Every row comes from one small tree of marks. The marks that hang from a mark follow it in brackets, in alphabetical order. Every link used is in the known rows. Which tree was each row made from?
Known rows
S{F H{L Z} V}: [-1.68  0.37 -3.26 -4.23  3.30 -1.66 -3.98  3.55 -0.66 -1.05 -1.46  4.16
  0.23  0.36  2.07 -0.14 -2.37 -0.09  3.11  2.76  8.91]
V{L S{F H{Z}}}: [-2.30  0.13 -0.36 -3.16  1.88 -1.12 -1.37  1.94  0.09  0.21  0.86  0.03
  1.57 -0.31  4.41 -2.81 -1.20  1.28  3.74  0.61  6.13]
H{L Z{V{S}}}: [ 1.55  0.44 -3.19  0.06 -2.72 -1.84 -3.76 -0.85 -2.33 -0.09  1.19  1.46
  0.83  1.53  0.49 -1.27  1.35  0.11 -0.88 -0.33  3.10]
H{Z{F}}: [-1.22  0.33 -3.31 -0.85 -1.64 -1.27 -1.66  0.06 -1.98  0.03 -0.43  2.48
 -1.41  0.35 -0.53  1.55  1.53  0.23 -1.47 -0.96 -3.50]
F{L Z}: [ 2.69 -1.01 -1.46  1.43  1.12  1.64  4.00  1.04  0.06 -0.79  0.38  1.12
 -1.99  2.23 -1.71  0.56 -0.06 -0.82 -0.47  0.31 -5.54]
H{L}: [ 2.29  0.05 -2.85 -0.12  1.89  0.63  0.02  0.01 -2.43  0.08 -0.40  2.26
 -0.77  1.85 -2.46  1.32 -0.01  0.07  0.35 -0.08  1.21]
V{S{H{L}}}: [ 1.22  0.18 -0.11 -1.18  1.77  1.37 -1.19  0.36 -1.65 -0.52  0.42 -0.94
 -0.02  0.08 -1.24 -2.03 -1.27  0.86  1.15  0.15  6.79]
L{V{S}}: [ 2.20 -0.45  4.65  0.12 -0.56  2.58 -0.08 -0.76  1.54  1.03 -0.08 -1.92
  0.41 -0.21 -2.73 -0.85 -0.59  0.29  3.35  0.26 -2.44]
V{L S{F}}: [-1.47  0.24  0.26 -1.97  1.74  1.22  1.56  0.57  0.85  1.39  0.21 -1.60
  1.45  1.24  1.32 -1.79 -0.59  0.61  4.91 -0.73  2.11]
H{L Z}: [ 2.15 -0.10 -5.36 -0.42  1.81 -1.91 -2.30  0.79 -3.43 -0.26  0.50  4.58
 -0.85  2.00 -0.57  0.94  0.55  0.45 -0.19  0.68  1.85]
Z{F{S} H}: [-2.71  0.44 -0.63  0.49 -0.54 -1.26 -0.61 -1.27 -1.00 -0.94 -0.23 -1.92
 -1.37 -1.43 -1.99  0.55  1.63 -0.40 -2.25 -1.30 -2.17]
F{Z}: [ 2.79 -0.57 -1.76  0.80  0.20  1.64  3.92  0.53 -0.56 -0.22 -0.29  1.22
 -1.42  1.16 -2.28  0.76 -0.25 -0.31  0.08 -0.25 -3.00]
H{L{V{S}} Z{F}}: [-1.30 -0.10 -0.28 -1.06 -0.21 -0.40 -2.96 -0.12  0.06  0.28  1.35  0.47
  0.10 -0.16  0.46 -1.19  1.61  0.47 -0.20  0.94  1.21]
L{V{S{H{Z}}}}: [ 1.40 -0.64  4.11 -1.19 -0.49  0.26 -3.07  0.74  1.07 -0.14  0.73 -0.40
  0.51 -1.71  0.35 -1.92 -1.44  1.05  2.08  1.60  1.74]
L{V{S{F} Z}}: [-1.37 -0.58  4.38  1.28 -1.44  3.25  3.37  0.47  3.65  1.73  0.27 -1.51
  2.18 -0.79 -1.32 -1.70 -0.35  0.84  4.58  0.85  1.24]
F{L S{H}}: [-0.88 -0.81  2.77  0.33  1.72  1.60 -0.61  1.70  0.12 -2.56  0.72  0.45
 -2.01  0.57 -1.56 -1.18 -1.40 -0.56 -0.19  0.94  2.10]
S{F V{L}}: [-1.90  0.27 -0.10 -2.72  3.13  0.92 -0.19  1.86  1.69  1.21 -2.19  1.27
  0.58  1.66  1.99  0.65 -1.91 -0.81  5.83  0.22  1.04]
S{F{L Z} H}: [-0.38 -0.63  0.17 -1.70  1.92  1.75  4.43  2.90  1.57 -1.51  0.20  0.41
 -0.96  0.33  0.11 -0.25 -2.00 -0.12  0.02  1.71  0.74]
H{L{V{Z{F}}}}: [-1.99 -0.27  1.56  2.42 -0.90  2.23  1.84 -0.36  1.28  1.23  0.07  1.28
 -0.02 -0.05 -1.04  1.34  1.38  0.34 -1.20  0.09 -0.15]
H{Z{F V{S}}}: [-1.70  0.79 -1.14 -0.53 -6.15 -1.21 -3.28 -1.45 -1.07  0.21  0.23 -0.71
  0.15  0.02  0.30 -0.63  2.48 -0.02 -2.22 -1.86 -2.29]
S{H}: [ 1.55  0.26  1.40 -0.93  0.26  1.42 -0.26  0.41 -1.09 -0.15 -1.32  0.62
 -0.79 -0.49 -2.05  0.93 -1.87  0.52  0.32 -0.12  0.61]
Z{H{L} V{S}}: [ 2.50  1.10 -1.43  0.65 -1.80 -2.17 -2.53 -2.99 -1.86  0.28  0.13 -2.67
  1.42 -0.51 -0.88 -0.35  1.25 -0.16 -1.84 -1.35  0.47]
S{F{Z{H V}}}: [ 0.98  0.74 -1.68 -0.48 -2.76 -1.66  3.24 -0.86  0.72 -0.10 -0.94 -1.21
  1.08 -1.25 -0.31  1.60  0.29 -0.42 -2.25 -0.29 -2.70]
Z{F H}: [-0.35  1.13 -1.64 -0.08 -0.97 -1.47 -0.22 -1.99 -1.68  0.50 -1.48 -1.83
 -0.82 -1.62 -1.80  2.43  1.19 -0.01 -2.41 -1.95 -6.13]

Write each row's tree
[-3.70 -0.56 -1.99  0.26 -0.33 -0.89 -2.04  1.36 -0.83 -2.15  1.52  2.15
 -2.50  1.58 -0.04 -0.56  2.00 -0.87 -1.92  0.24 -2.22] : H{Z{F{L S}}}
[-3.84 -0.54 -0.39  4.35 -0.90 -0.67  1.58 -0.75  0.32 -0.96  1.04 -1.61
 -1.23 -0.55 -0.62 -0.31  2.37 -0.84 -2.69 -1.03 -3.89] : V{Z{F{L S} H}}
[ 1.86 -0.22  3.70 -1.18  2.35  1.73 -1.12  0.60  0.47 -0.23 -0.26  1.25
 -0.05 -0.76 -1.33  0.97 -1.99  0.54  0.02  1.97  3.71] : S{H{L{V}}}
[ 1.03  0.65  1.26 -0.85 -2.15  0.91 -2.33 -0.89 -0.98 -0.37  0.27 -1.45
  0.94 -0.16 -0.44 -1.50 -0.62  0.20 -1.09 -0.54  6.15] : Z{V{S{H{L}}}}
[ 0.28 -0.19 -0.13 -1.12  1.59 -1.12 -2.74  0.68 -0.85  0.22  1.10  0.09
  0.52  0.12  3.76 -2.55 -0.90  1.13  2.47 -0.18  3.28] : V{L S{H{Z}}}
[-4.14 -0.06  2.34  1.58 -1.12  2.15  1.79 -0.30  1.20  1.33  0.41 -2.79
  0.83 -0.72  2.98 -2.43  0.44  1.08  0.95 -2.10  2.53] : V{L S{H} Z{F}}
[ 2.44  0.23 -1.18  1.49 -1.30 -2.12  2.21 -2.24  0.16  0.72 -0.01 -1.34
  0.70 -0.11  2.48  1.43  0.69 -0.63 -2.55 -1.48 -5.17] : F{Z{H V{L}}}
[ 1.16 -0.08 -1.18  3.89  1.27 -1.38  2.00 -1.79 -0.43  2.06 -0.21 -0.40
  1.05 -0.12  1.79  1.28  0.58  0.57  0.61 -1.73 -3.85] : V{L Z{H}}
[ 3.46  0.14  0.68  0.35  2.61 -1.31 -1.15 -1.48 -0.38  0.55 -0.31 -0.15
  0.51 -1.37 -1.64  2.10 -0.21  0.29 -0.57  1.13 -1.97] : Z{H{L{V}}}
[ 2.23  0.25 -0.31  1.54 -1.82 -1.60  1.77 -2.45  0.60  0.75  0.74 -3.98
  1.46 -0.38  2.79 -1.27  1.15 -0.44 -0.97 -1.83 -3.42] : F{Z{H V{L S}}}
[-0.15 -1.09  4.62 -1.75  1.77  2.69  4.22  2.78  4.09 -1.14  0.16  0.15
 -0.21 -0.98  0.24  0.00 -2.42 -0.13  0.47  3.10 -0.34] : S{F{L{V} Z} H}
[ 1.00  0.36 -1.47  0.27 -2.32 -2.11 -2.72 -0.92 -1.08  0.81  0.11  2.90
  0.53  1.86  2.98  1.40  0.75 -0.10 -0.84 -1.03 -2.72] : H{Z{V{L}}}
[-2.35  0.88 -1.60 -0.55 -3.76 -2.18 -2.67 -1.18 -0.82  0.88 -0.04  1.94
  0.06  0.97  3.59  1.66  2.09 -0.26 -2.85 -2.06 -3.73] : H{Z{F V{L}}}
[-0.14  0.54  0.58 -0.35  1.17 -1.21 -1.15 -1.79 -0.20  0.69 -0.60 -1.22
 -0.06 -1.85 -1.19  2.48  1.14  0.04 -2.75  0.20 -3.24] : Z{F H{L{V}}}
[ 0.31 -0.02  2.43 -0.89  1.71  1.38 -0.42 -0.06  0.09  0.57  0.31 -2.11
  0.54  0.01  1.61 -2.13 -1.36  0.83  2.91 -0.91  2.85] : V{L S{H}}
[ 3.34  0.42 -3.62  1.24 -1.15 -2.29  1.30 -1.87 -1.44 -0.42 -0.02 -0.17
  0.20  0.10 -0.32  1.63  1.02 -0.70 -4.32 -0.30 -1.34] : F{Z{H{L} V}}
[-0.90  0.40 -1.04 -3.22  2.77  0.74  0.42  2.03 -1.11 -0.58 -0.65  1.50
  0.35 -0.03 -0.79  0.35 -1.95  0.72  0.82  1.28  7.84] : S{F H{L}}
[-3.50  0.07 -0.43  0.51  0.40  1.67 -0.80  1.34  0.27  0.18 -1.68  1.34
 -0.48 -0.26  0.69  0.28 -0.60 -0.34  0.03 -0.02  5.22] : S{H{L} V{Z{F}}}
[-4.58 -0.57  0.34  3.12 -2.46  2.26  2.35  0.09  0.26 -0.47  0.41  0.57
 -1.18  0.33 -1.92 -0.55  1.74 -0.24 -0.80 -1.29  0.81] : V{Z{F{S}}}
[-1.00 -0.01  0.03 -1.93  2.26  1.28 -0.26  2.31  1.55 -0.23 -2.14  1.14
 -0.56  1.80 -0.94  0.79 -1.68 -1.42  4.22  1.29 -2.06] : S{F{L} V}
[ 2.24 -0.34  2.98  3.73 -0.87 -0.05  1.63 -1.89  1.56  1.73 -0.59 -0.81
  1.02 -1.96 -1.65  1.81  0.12  0.44  0.31  0.14 -5.34] : L{V{Z{H}}}
[ 0.20  0.21 -0.70 -0.93 -3.40  1.19  4.12  0.55  1.06 -0.05 -0.69  0.63
  0.39  0.63 -0.89  1.06 -0.10 -0.62 -0.89 -0.08 -0.63] : S{F{Z{V}}}
[ 3.46 -0.66  0.26  0.94  2.36 -0.61  1.77 -1.17  0.93 -0.05  1.19 -2.69
  0.69 -1.19 -0.55 -1.49  0.29  0.08  0.16  1.37 -0.18] : F{Z{H{L{V{S}}}}}
[-1.33 -0.42 -1.36 -2.01  3.31  1.17  3.32  2.61  2.53  0.46 -1.40  1.41
  0.16  1.78  2.68 -0.08 -1.74 -1.32  5.00  0.85  0.91] : S{F{Z} V{L}}
[ 1.14 -0.11 -2.60 -1.40  1.66 -1.34 -3.48  1.05 -2.62 -0.94  1.29  1.22
 -0.01  0.14  0.81 -2.41 -0.56  1.06  0.77  0.91  7.21] : V{S{H{L Z}}}
[ 0.94 -0.46 -0.01  2.71 -1.86 -1.46  1.66 -0.90  0.79 -2.38  1.27 -1.37
 -0.96  0.19 -0.32 -0.32  1.08 -1.81 -3.93  0.09 -4.20] : F{L S Z{H V}}
[ 2.84  1.29 -2.36  0.74 -1.23 -2.65 -2.11 -2.72 -2.30  0.15 -0.75 -0.03
  0.65 -0.23 -1.17  2.35  0.96 -0.35 -3.53 -1.00 -1.24] : Z{H{L} V}
[-2.22  0.36 -0.50 -1.77 -1.87 -0.72 -2.75  0.57 -1.26 -0.57  0.41 -0.97
 -0.51 -1.39  0.71 -1.80  0.50  0.96 -0.70 -0.66  1.81] : V{S{H{Z{F}}}}
[ 2.10 -0.87  3.31  4.52  0.16 -0.13  1.71 -1.34  2.07  1.13  0.13 -0.98
  0.67 -1.16 -0.92  1.65  0.42  0.09 -0.47  0.63 -7.95] : F{L{V{Z{H}}}}
[-3.99 -0.73  7.01 -0.44  0.18  2.67 -0.71  1.22  3.06 -2.20  0.79 -1.09
 -1.91 -1.24 -0.89 -0.59 -0.70 -0.77 -1.85  1.52 -0.44] : Z{F{L{V} S{H}}}
